What can hang from each mark
z722: z595
z965: z336 z498 z722
z336: z595 z738
z738: z595 z722 z965
z595: z336 z722 z965
z498: z336 z595 z722 z738

Every row comes from one small tree of marks. The marks that hang from a mark follow it in brackets, in the order of their numbers. Every link used is in the known rows. Which tree was each row made from?
Known rows
z738(z965(z336(z595))): 38.2 31.5 28.8 -19.0 -15.7 -16.2 22.5 2.7 -32.3 61.5 -2.1 4.9 12.7 43.0 -25.4 -1.8 0.4 -18.2 15.1 14.8 -35.7 -2.3 -6.7
z336(z595(z722 z965(z498)) z738): 10.9 22.8 50.7 -9.3 -31.3 -4.7 17.5 -56.3 -44.1 -20.1 58.0 20.3 3.1 19.8 -45.7 -37.3 9.2 -10.1 1.9 -9.3 29.0 -14.7 -27.0
z738(z722(z595) z965(z498)): 3.2 15.3 8.9 -6.8 36.6 -3.2 13.4 17.3 -85.8 66.5 -50.7 11.7 30.7 27.1 -20.7 -18.1 -56.7 18.5 82.6 53.8 -34.6 25.3 8.8
z336(z595 z738(z722 z965(z498))): 14.2 58.3 -12.4 -3.9 -16.9 -14.4 26.9 -35.0 -51.4 34.6 1.9 -14.1 5.5 2.8 -34.9 -30.5 -16.5 23.3 40.3 9.6 12.3 -15.0 -7.5
z965(z336): 35.8 -6.0 7.9 -18.7 -15.8 -3.3 -17.4 45.0 -20.1 42.9 -3.3 -2.7 7.5 2.0 -23.5 -7.6 -39.5 -30.3 9.0 -1.9 -29.5 22.8 18.3
z595(z722): 1.8 -56.2 -4.5 7.2 0.3 11.7 -50.6 21.7 -39.4 29.5 -19.1 6.1 21.8 7.1 -3.2 -47.2 -28.8 -27.9 77.2 -0.3 -9.6 26.0 33.6
z498(z336): 33.7 -32.9 21.6 20.8 -13.6 0.6 -5.2 73.7 -29.4 29.6 -20.9 -10.8 25.8 5.3 6.6 -12.6 -14.2 2.7 24.9 -28.5 -23.9 1.2 37.0
z595(z722 z965): 6.6 -38.0 35.4 -1.6 -6.6 3.0 -38.4 18.5 -58.6 30.9 33.8 22.6 22.2 34.7 11.3 -54.3 -24.9 -19.7 41.8 14.1 -5.2 26.1 3.7
z498(z595(z722)): -19.3 -38.3 -11.8 16.8 -3.0 22.3 -18.1 23.5 -27.1 22.4 -20.3 12.4 46.1 0.6 -15.0 -20.4 9.5 -30.1 80.9 -0.8 6.9 -11.2 30.6
z498(z336(z595)): 17.5 1.2 45.8 10.6 -23.7 -5.2 8.8 45.0 -8.5 15.3 -25.7 -9.3 10.9 19.6 -30.0 5.2 19.3 25.1 34.1 -32.0 -9.6 -38.8 14.0
z965(z336(z738(z595)) z498 z722): 22.1 14.6 -31.5 -33.0 0.9 -20.5 24.9 -19.5 -37.7 4.4 7.3 -1.1 -27.7 -21.5 -48.7 17.6 -45.0 -39.1 -31.0 16.7 -17.4 -7.0 23.5
z595(z336 z722): 26.4 -70.3 -0.5 -15.0 -14.4 15.5 -48.1 46.0 -43.3 26.9 -15.5 11.0 14.8 -3.3 -27.5 -24.9 -21.0 -60.8 48.4 -5.8 7.5 50.3 22.9
z965(z336(z595) z498 z722): 14.0 26.5 9.3 -32.6 -1.7 -1.6 13.4 -29.0 -30.9 -14.0 -28.1 26.4 -37.2 7.9 -73.9 20.4 -44.2 -20.7 1.2 14.9 -10.0 -27.8 -6.5
z498(z595 z738): -5.5 -33.3 -43.7 27.5 -16.8 12.2 5.6 31.6 21.0 4.4 8.1 -7.7 35.5 -16.5 -1.6 1.1 45.8 9.4 24.3 -12.8 21.1 -10.9 50.0
z498(z336(z738) z595 z722): 28.4 11.0 -40.6 46.2 -28.8 21.1 20.4 26.5 -32.7 -22.1 2.2 -18.3 18.6 -36.3 13.5 -11.4 15.9 16.8 4.6 -69.0 48.2 -57.0 36.9
z965(z336(z738) z722): 39.4 3.1 -56.6 -0.3 -8.1 -3.5 -53.8 4.1 -43.9 26.9 11.5 -9.0 -21.9 -45.5 -15.7 -37.7 -56.4 -22.4 -16.9 -7.2 -13.4 -3.1 31.9
z722(z595): -13.1 -18.4 24.1 12.5 33.6 -0.5 -44.3 52.2 -23.2 51.6 -41.0 5.2 27.6 26.8 -39.8 -21.3 -25.7 22.7 83.7 23.8 -22.8 18.5 43.7
z498(z722(z595(z336(z738) z965))): 28.8 7.8 7.0 7.2 3.3 6.2 -35.2 26.2 -48.9 7.8 26.6 9.7 -6.3 13.8 -25.7 -33.5 -29.9 23.3 15.1 -7.2 48.6 19.0 15.1
z336(z595(z965(z722))): -18.3 18.7 25.7 4.9 3.9 -13.3 -39.3 0.0 -22.5 22.5 6.9 13.3 -18.6 49.7 -32.9 -30.0 -19.3 42.7 44.7 26.3 15.9 -32.8 5.7
z722(z595(z965(z336))): 18.0 16.3 68.5 -19.1 9.6 -7.5 -16.5 43.1 -46.7 52.3 16.6 21.7 16.8 32.1 -40.0 -8.3 -25.9 4.9 9.3 25.6 -35.9 13.9 -10.9
z336(z738(z722)): 13.2 7.1 -51.5 13.8 -14.9 -4.3 -56.9 34.9 -37.2 50.3 3.6 -40.5 10.4 -41.7 -6.9 -60.3 -52.2 22.7 52.8 -10.1 12.4 14.2 34.5
z498(z336 z722 z738): 46.6 -41.9 -45.4 32.6 -23.9 17.7 5.8 36.4 -12.1 -33.9 1.8 -19.6 -11.2 -27.8 46.9 -11.1 6.0 30.4 -13.9 -69.4 31.9 -19.3 50.2
z336(z738(z722 z965)): 27.6 15.7 -50.3 16.0 -8.3 -12.1 -30.0 16.6 -66.7 80.6 9.2 -32.7 26.9 -18.3 19.9 -64.9 -42.6 14.7 46.2 9.4 -6.2 22.4 30.8

Which tree is each row?
17.9 -20.9 -14.8 11.5 -6.7 6.0 31.9 -15.9 -17.8 -51.6 -20.6 9.4 -23.9 -15.8 -19.7 19.3 13.5 20.5 -19.2 -26.0 9.9 -45.5 24.6
z965(z498(z336(z595) z738) z722)
28.5 -27.3 23.7 -16.8 6.6 2.0 -10.9 27.3 -61.5 -3.0 17.6 39.5 -11.4 34.6 -33.3 -10.7 -61.3 -29.7 -13.7 35.0 18.4 38.6 6.7
z595(z336 z965(z498 z722))
17.2 -44.0 -3.7 -28.9 -12.9 -14.3 52.3 31.0 14.2 -9.7 7.2 0.3 0.1 11.7 -41.9 45.3 15.0 -28.5 -10.8 9.0 9.2 40.2 39.1
z965(z498(z738(z595(z336))))
2.9 41.5 19.7 7.0 -11.3 -14.4 0.9 -47.3 -35.6 -16.5 40.4 15.2 -18.3 22.1 -47.1 -32.7 -19.7 26.7 -6.2 9.4 34.1 -30.9 -4.2
z336(z595(z965(z498 z722)) z738)
58.2 -18.9 -15.1 7.2 -20.9 -9.3 -14.4 36.9 -45.1 57.0 23.5 -10.6 32.2 4.7 -8.4 -34.1 -10.4 -38.5 -1.9 -0.3 5.8 55.2 33.7
z595(z336(z738(z965)))
54.1 4.1 10.4 -23.7 -27.8 5.1 48.4 -11.6 -35.3 -41.2 65.0 24.1 -23.0 11.9 5.3 -1.7 -34.3 -10.1 -70.7 -16.8 25.4 15.3 -8.9
z595(z965(z336 z498(z722 z738)))
48.5 -5.2 24.9 -22.5 -37.2 -2.9 -20.8 -8.0 -69.9 23.5 76.8 10.9 7.0 -13.1 3.1 -49.8 -22.4 -50.6 -35.0 -13.5 -11.1 16.2 -23.3
z595(z722 z965(z336(z738)))
-10.9 -3.0 56.7 -8.9 -16.4 -4.7 -22.3 -9.4 -30.1 18.3 22.2 20.0 4.5 48.1 -30.6 -34.0 9.1 5.1 54.1 7.1 10.3 -17.2 -18.2
z336(z595(z722 z965))
-5.8 0.7 9.2 -48.0 -8.4 -28.8 -13.9 81.5 -34.1 71.2 11.9 -20.1 -9.6 20.4 -34.0 16.5 -29.1 12.6 41.9 41.4 6.0 22.1 -1.1
z738(z595(z336 z965) z722)
41.9 38.8 5.2 -23.3 -35.1 -11.7 -23.4 26.3 -59.6 49.3 66.0 -16.7 -1.6 -24.5 -5.2 -42.1 -51.3 1.1 -29.0 -3.8 -8.5 10.4 -21.4
z595(z965(z336(z738(z722))))
-1.3 -27.7 -25.7 3.7 14.0 19.1 7.8 21.4 -36.3 -14.7 -39.8 32.3 6.6 0.8 -53.2 17.0 -30.8 -37.2 29.9 21.3 25.7 1.0 33.5
z965(z498(z595(z336)) z722)
-1.6 -17.9 -7.9 22.6 -22.2 6.8 15.0 28.8 2.7 4.5 53.9 8.4 34.5 7.5 12.4 -7.7 47.6 18.0 -5.7 -3.4 27.3 -11.5 23.1
z498(z595(z965) z738)
37.5 41.1 22.0 22.0 -39.2 -1.1 14.5 -0.5 -35.4 -24.3 41.1 -12.8 -18.5 6.0 -0.1 -27.0 8.0 52.1 -19.8 -61.0 51.5 -58.8 -5.2
z498(z336(z595(z965) z738) z722)
2.5 -50.5 -7.4 0.0 -15.9 24.7 -17.0 43.5 -28.7 18.9 -17.7 17.4 38.4 -10.1 -37.8 -0.2 16.7 -58.0 57.6 -7.3 21.3 10.1 19.2
z498(z595(z336 z722))
29.4 19.3 -12.2 -13.2 19.8 0.4 -5.5 -21.6 -66.4 -2.3 -10.6 19.9 -15.5 -32.5 -61.8 -6.7 -57.6 -24.1 -18.4 12.0 -21.2 -4.8 12.9
z965(z336(z738) z498 z722(z595))
26.5 26.6 23.4 23.4 -26.6 -12.2 -9.6 4.6 -42.4 3.0 32.7 -6.1 -8.7 -3.7 -12.1 -25.3 12.7 38.3 -22.4 -31.4 11.6 -58.3 -2.1
z498(z336(z595(z965(z722)) z738))
26.2 -6.5 -56.6 37.2 11.3 -10.4 -41.8 -7.1 -63.6 57.0 8.1 -10.8 16.7 0.8 24.7 -65.4 -36.2 0.2 25.9 18.6 -7.7 14.0 55.1
z336(z738(z965(z722)))
-9.3 -58.7 -46.5 22.5 -19.5 24.1 -6.5 7.2 -2.3 -6.2 9.8 4.9 35.9 -30.6 6.4 -12.4 51.7 -19.6 37.7 -22.9 22.6 -12.6 39.2
z498(z595(z722) z738)
36.8 -47.1 58.8 -32.1 -17.6 10.7 9.8 15.0 -70.9 -8.8 36.3 46.6 14.4 32.5 -29.4 -14.5 -31.9 -68.6 -3.8 10.2 15.0 57.1 -18.4
z595(z336 z722 z965(z498))
31.1 -36.7 -26.6 -31.6 -15.1 -20.3 34.2 -4.4 -26.1 47.9 30.3 -5.2 11.9 1.9 20.3 15.6 43.6 -47.1 -13.1 12.0 -40.3 12.4 19.1
z498(z738(z595(z722) z965(z336)))
35.0 4.8 -11.0 36.9 1.1 10.5 -14.7 31.5 -48.3 -5.0 -16.5 -16.3 3.8 -23.2 -2.7 -26.5 -14.5 39.8 18.9 -54.1 19.0 -29.7 37.2
z498(z336(z738) z722(z595))
6.4 31.9 11.3 -1.3 4.4 -7.7 -15.9 11.2 -67.4 31.1 20.4 -5.4 14.0 -12.3 -35.6 -42.5 -50.4 34.6 30.0 16.5 5.4 11.7 -1.2
z336(z738(z722(z595(z965(z498)))))
-3.5 -37.8 -17.8 5.1 41.8 7.5 -76.7 51.5 -45.5 40.5 -55.9 15.8 -3.7 5.1 -51.4 -13.8 -43.8 5.0 66.2 32.4 -4.9 16.3 46.8
z965(z722(z595(z336)))
-3.3 27.8 77.1 -13.9 -11.5 -12.1 31.1 -5.3 -16.9 0.0 21.0 26.7 3.5 69.1 -54.8 -3.0 -8.9 20.3 25.8 19.6 15.3 -7.3 -15.5
z336(z595(z965(z498)))
